Each row comes from the steps of one path. Every step used is in the known rows, and no mark comes twice. Write the path behind each row, first mark first.
Known rows
C, L: [  4  -3  -8  10  -7  -3  -5  -6 -13  17  -2   9   2  -1  -7  -8  -9  10
  -3   5   8  -3  14   9  21   1   7  -5  -2  -1   7  -7  -4]
H, A, M: [-18  32   0  31   3   0  -1   0  25   6  33  -3  -2   4  28   2   0 -16
  10  13 -14  -6   2   7  28  -5 -11   2 -13   2  10 -19 -17]
S, T, C, L, H: [  8  17   5 -16   1   5  17 -36 -18  13  -7  22  -3 -13  -1  28  14  19
   0 -15   2  13  28 -31  15 -18  -8  13  22 -17   9 -11   3]
P, M, T: [  3 -28 -20   0  11 -47  11   7  24  18 -17  26  -5 -10  20 -13  -4  10
   5   6 -16 -12   1   7  35  22  -8  14 -14   0  -1 -13  20]
H, U, C: [  2 -23   7  -2  -7 -13   1 -14 -13 -18   3 -13   0 -10 -15  -7  11 -21
  -4   0   1  -9  -4  12 -17  35   6  -2  21   0  -6  12   5]
T, M, A, K: [ 27  36  -1   4   1 -51  -5  18  42  10  -8   5   1  13  35 -57  -6 -13
  25  17 -25 -19 -21  -9  21 -15  -1   2  -1  18  -1 -52   0]
J, C, L, H, A: [-13  17  14 -15   6  48  -8   8 -22   1   8  -7   2  -2 -13  27   3   6
 -24   3   9  22  -2  12 -13 -14   4 -18 -12  -9  10  23  -4]
P, M, A, H: [  3   1 -23  15  -1 -34  16  24  31  11 -29  -5   1  -2  22 -38  -2   6
  15  25 -22  -7 -18  -7  18   9  -4  15  17  15  -3 -43   2]
A, M, P: [-17 -12 -19  22   8 -31  -4   8  24   6  19   0   3   8  27 -21 -22  -8
   4 -11 -11 -21   7  18  29  15 -16  -5 -29  10  -5 -14  -3]
A, H, U, C, Z: [ 10 -26  -1  -3 -25  17  12  17  -8 -17 -27 -27  15  -6 -22  13   2 -11
  -8  14   9  -3 -14   5 -22  29  14   5  40  -1  -9  20  10]
A, K: [  3  32  10  10  -9 -47   0   7  22   3   1 -11   8   2  18 -22  -2  -6
   8  10 -18 -15   2   1  22   0  -5  -3   8   0   3 -35  -1]
S, T, M: [  5   5 -24 -10   7 -51   9  -4  26   7  -6  26  -3  14  31  -2   1   2
  18   7 -15   6  -2   1  50   1  -4   9  -6   9  16 -16  19]
Z, C, L, H, A: [ -4  20  10  -2   3  46  -5   1 -21   0   6   0  -3  -7 -16  22  12  16
 -14  -3  14  20   6  -6 -16  -6   4 -33  -6 -16  -4   5 -26]
T, C, L, H, A, M, P: [ -8  23  15   9  16  36   2  -8 -12  21  33   3  -3  -6  11  16   6  -1
  -8 -25   2  -5  15 -21   5 -21 -22  -8 -28 -12 -15   4 -19]
Z, C, L, H, A, M: [-16  26   6  10   3  52  -4   0 -10   5  30   0  -2  -2  -2  21  -5  16
 -17 -13  11  10  11  -6 -18 -17  -6 -35 -18 -14  -2   3 -35]
L, H, U: [-25   7  13  -6  10  -3 -18 -21 -11 -27   4  -6  -3   4  -9  -3   5 -14
   3  -6   0   9   3  16   9  17  -2  11  23  -8  -4  16   0]
T, M: [ -2   5 -17   6   7 -40  -9   3  10   5  -5  11   2  12  20 -20   4  -1
   9  13 -12  -3  -3  14  44   5   2   3 -11   8   7 -18  10]
H, A: [ -7  26   4  18   3  -6  -1   2  14   1   8  -5  -3  -1  15   3  17 -15
  13  23 -10   4  -4   8  29   7  -1   6   0  -1   9 -17  -9]
U, H, L, C, Z: [  1 -28  -1   2  -8   7 -13  -2 -37 -21 -25  15  -4   9 -43   7   6   5
  -5 -15  18  -4   9  17 -29 -10   8   3 -16  10 -18   1   0]
L, C, Z: [  1 -17 -13  15 -10  -6  -6  18 -14 -12 -30   9   3   7  -8  -6   8  -3
 -10   6  10  -9   9  20  11  12  13   8   7   1  -6 -16  -9]
U, H, L, C: [ -9 -15  10  -1   1 -21 -18 -19 -35 -21  -5   8  -9   8 -35  -1  11   6
   1 -21   9  -2  13  13 -30 -15   2   3 -22   8  -9  -1   3]
L, H, A, M: [-32  43  10  18  15  15  -8  -6  15  -6  34  -6  -5   9  22  11   5 -11
   6   1 -11   7   5   2  14 -20 -18   1 -11  -3   8  -8 -18]
C, L, H: [-11   7   2  -3   3  12 -14 -15 -23   4   0   6   0   2 -13   3  -5  16
  -7  -7  11  10  17   4   8 -15   0  -7   0  -5   6   6  -6]
J, H: [-13   0 -10  -1   3   3  -5  -5   2 -10   0 -20  13   0  -1   0   4   4
  -3  10 -11   9   2  21  17  10   6  -4   7   2  11  -3  14]
H, A, M, T, S: [  9  12 -10   8   6 -10  11   0  57  19  32  30  -5  -4  41  15 -12 -12
  24   5 -17   2   9 -24  34 -12 -13  20 -30  -4  27  -1   6]
Z, C, L, H: [ -6  -1  -4  -5  -2  23  -7  -6 -27  -2  -9   4   3  -6 -23   9  -2  29
 -20 -13  16  12  16   2 -15   1   6 -31   2 -14  -4  -2 -17]
S, T: [ -1   5 -17   2  -2 -40  14 -12  24   1  -7  14  -3   1  21   6   0   0
  18   7 -11   3   9   1  39  10  -5  13  13   2  18 -22  10]
Z, C, L: [  9 -13 -15   8 -13   8   1   2 -18  10  -9   6   6 -11 -17  -1  -7  24
 -15  -2  14  -2  13   6  -2  16  14 -28   0 -10  -3 -14 -16]
A, H, L, C, Z: [  0 -17  -7  15 -18   3  -5  20 -22  -2 -32   2   4  13 -11  15  -1  12
  -9   5  16  -3   5   2  -3  -6  14  19   3  -2  -8  -3   2]

Write each row's path
[  1 -11   6 -12  -2  17  -3 -14 -33  -1  -1  -4   0  -7 -26   9   7  16
 -17 -11  14   6  15  -4 -32 -11   1 -20   0  -1   2  14  -1]
U, C, L, H
[ -3 -25   7 -12  -4  29  -2  -3 -26 -32 -17 -10   2  -5 -30  12  11 -16
 -12  -6  12   2  -3  13 -30  26   5  -4  30  -2 -17  27   2]
L, H, U, C, Z
[-22  36  14   6  13   9 -10  -6   5 -13   9  -8  -6   3   9  13  23  -9
   9  11  -8  17   0   2  16  -8  -9   3   3  -4   7  -6  -9]
L, H, A
[  5 -14 -11  13  -1 -35   4  18  -5  10 -26  11 -12   7   9 -34   4  13
   4   4  -6 -11 -10 -12 -12  -6   2  19  -7  15 -16 -31  -2]
P, M, A, H, L, C
[ 20  35  37 -23  12   3  19   3   4  37   5  17  -6 -23  14  12  19  15
  -5 -10 -13  -8   5 -46   2 -29 -20   1 -13 -22 -13  -4   0]
P, M, T, C, L, H, A, K
[ 34 -11 -26  -8  -7 -13  11  24  14   8 -43  33  -9  23  18  -3  -8   9
  17   6   5   1 -17 -22   5 -24  13  29  -1  17  -3 -19  13]
S, T, M, A, H, L, C, Z
[-19  29   7  17   5   7  -2  -6  19 -11  30 -12  -2   3  -2   5   3 -14
  14   0 -12  -1   0  11  -3 -19 -15  -6 -19   9   5 -10 -11]
U, H, A, M
[ 18 -11   4   0 -15  -3  10   3  13 -16 -18 -30   4 -11  -8 -22   3 -18
  13  16  -4  -6 -24 -10 -33  20  12  13  44   8  -3  -7   4]
M, A, H, U, C
[ 13 -29   9  -8 -13  12   0 -14 -34   1   9  -4  -1 -12 -31  -4  -2  -7
 -13  -7  17  -7   3   7 -27  21  12 -15  11  -1  -7  31  -1]
H, U, C, L
[-12   6   0   4  14  44  -4  14  -5   8  31   0  -3   1   1  13 -14  12
 -17 -26  13   3   5  -2 -17  -5 -15 -44 -41  -7 -18  17 -31]
Z, C, L, H, A, M, P
[ 15  16 -18   7  -1 -29   0  19  36   7 -26  -4   6  13  27 -35  -4   1
  23  27 -15   0 -23  -8  25 -12   7  18  11  15  10 -39  10]
T, M, A, H
[ 43 -16  -7 -35 -10   0  23   5  11  13 -12   6  -3   1  -1 -10 -13  -1
  14   1   7   5 -26 -29 -24  -7  11   3  20  14   3  20  17]
S, T, M, A, H, U, C, L
[-13   0  14 -13   5  22 -19 -22 -33  -7   9   5  -3   2 -25  -1  -7   0
  -6 -14  17  11   8   9   0   2   4  -3  13 -11  -4  34  -6]
C, L, H, U
[-13   5   5   5  -9 -14  -2   0   6 -12  -7 -23  10   2  -1  -2  -3 -10
   7  13  -4   4  -9   8  18  21   7  18  33  -8   3   9   8]
A, H, U
[  0 -19 -22  -1  17 -47 -10  18  15   6  -5  11   1  16  24 -28  -3  -5
   8  -1  -9  -9 -10  19  44  17  -6  -6 -35  14  -9  -7  14]
T, M, P
[ -5  10   8   3  11   3   3  -7  39  -2  23   4  -5  -6   3  14  -7  -8
  20  -2 -12  -5   0   2  -5 -21 -14   6 -27   2  10   2   6]
U, H, A, M, T
[-24  24  10  -2   6  53  -7   7 -12   6  32  -7   3   2   1  26 -15   4
 -28  -7   5  12   4  12 -12 -25  -6 -21 -24  -7  12  21 -13]
J, C, L, H, A, M
[ -5  23  -1  -6  17   4   4  -8  49   6  34  27  -8   1  34  25  -7  -6
  20  -7 -15  15  12 -29  20 -27 -21  19 -27  -8  24  10   6]
L, H, A, M, T, S
[ 25 -11  -1 -10  -5 -15   6  11  15 -10 -16 -18   3   3   3 -30   3 -17
  14  16  -7  -4 -35 -10 -21  10  12  10  25  15  -4  -1  14]
T, M, A, H, U, C
[ -9  -4   5  12 -10 -24  -9   2 -20  -1 -12  -6  -1  12  -2   7   5  14
  -4  -1   7  -1   8  -3  -5 -11   9  20  -4  -3   1  -8   4]
A, H, L, C
[  4 -25  -8  18 -10  -1 -12   7 -31  -4 -23  22  -5  11 -13   3   4   2
  -9  -3  17 -11  12  14   1   4  13  12  -9   3 -13  -8  -6]
H, L, C, Z
[ 12 -21  12 -12 -21  16   6  -1 -26   3  -2 -25   9  -9 -29   8  -5   3
 -14   0  16   1  -5  -5 -32  11  13  -8  24  -5  -2  36   6]
A, H, U, C, L
[ 25 -30  -4 -10 -12   5  19  15 -11  15 -15  -9  -2 -14 -18 -32  -7   3
  -5   4   5 -10 -22 -15 -39  17   6  -7  19  12 -19  11   0]
P, M, A, H, U, C, L
[  7 -17 -29 -17  19 -59   9  10  32  11  -5  26  -5  16  37 -11  -8  -2
  18  -7 -13  -2  -8   5  51  13 -12  -1 -30  14   0  -3  23]
S, T, M, P
[-14  -5   1 -18   0  24 -10   0 -29  -2  -8  -4   9  -2 -19  14 -10  19
 -30  -6  11  14   8  19 -12  -6   7 -16  -4  -7   9  16   6]
J, C, L, H
[  9 -33   8 -27  -8  45  -1 -13 -39  -7  14 -23   9 -12 -40   7  -1   0
 -24 -10  14   6  -2  13 -41  19  17 -25  10  -2  -4  52  11]
J, H, U, C, L
[  0 -14  10  -6 -16  -9   9   0  -5 -16  -6 -34  11  -7 -14   5   7 -10
  -4   9   0  -1 -11   0 -21  24   7   4  33  -3  -1  17  11]
A, H, U, C
[ 10   0  -1  18 -10 -17  -5   5  -2  -1 -23   0  -7  10   3 -20   1   5
  11   6   3  -6  -5 -12 -17 -16  12  27   7   8  -2 -31  -4]
M, A, H, L, C
[-30  22   4  12  25   5  -9   7  21  -4  36  -6  -7  11  26   3  -3 -14
   5 -13  -9   0   0   7  15  -8 -26 -10 -34   3  -6   5 -14]
L, H, A, M, P
[ -2 -27   7 -20  -2  18   1 -13 -19 -25   8 -33  10 -11 -25   4  11 -13
 -14  -2  -2   4 -10  19 -31  32  11 -13  20   0  -3  34  17]
J, H, U, C
[  3  18   9  12   8  44  13  -5  20   7   0  16   1 -15  19  39  12  -5
   3   0  -8  -5  12 -23  16 -18 -13  29   5 -21  -1 -13  -4]
L, H, A, M, T, C, Z
[ 30 -18   6  -7 -21  22  10   2  -8   3 -13 -20   4 -11 -23 -18 -10  -5
   3   8  13  -5 -17 -15 -44   7  17   0  34   5  -5  11   0]
M, A, H, U, C, L
[  7   0  17 -11   8  43   6  -9   5  17  31   8  -9 -10  -1  32  -7   6
  -9 -14   9   1   9 -20 -35 -32 -10 -12 -27  -8   8  31  -2]
U, C, L, H, A, M, T
[-12 -12  19 -15   4   0  -7 -21 -22 -31   3 -16  -3  -6 -22   4  16 -15
  -7 -11   4   4  -1   7 -31  20  -1  -3  23  -3  -7  24   4]
L, H, U, C
[ -4 -10 -13  15   3 -24   4  -8  39  13  10  16   1  -2  27  -2 -23   1
  10   0 -11 -16  13   6  28   0  -7  19 -12  -3  14 -16  10]
A, M, T
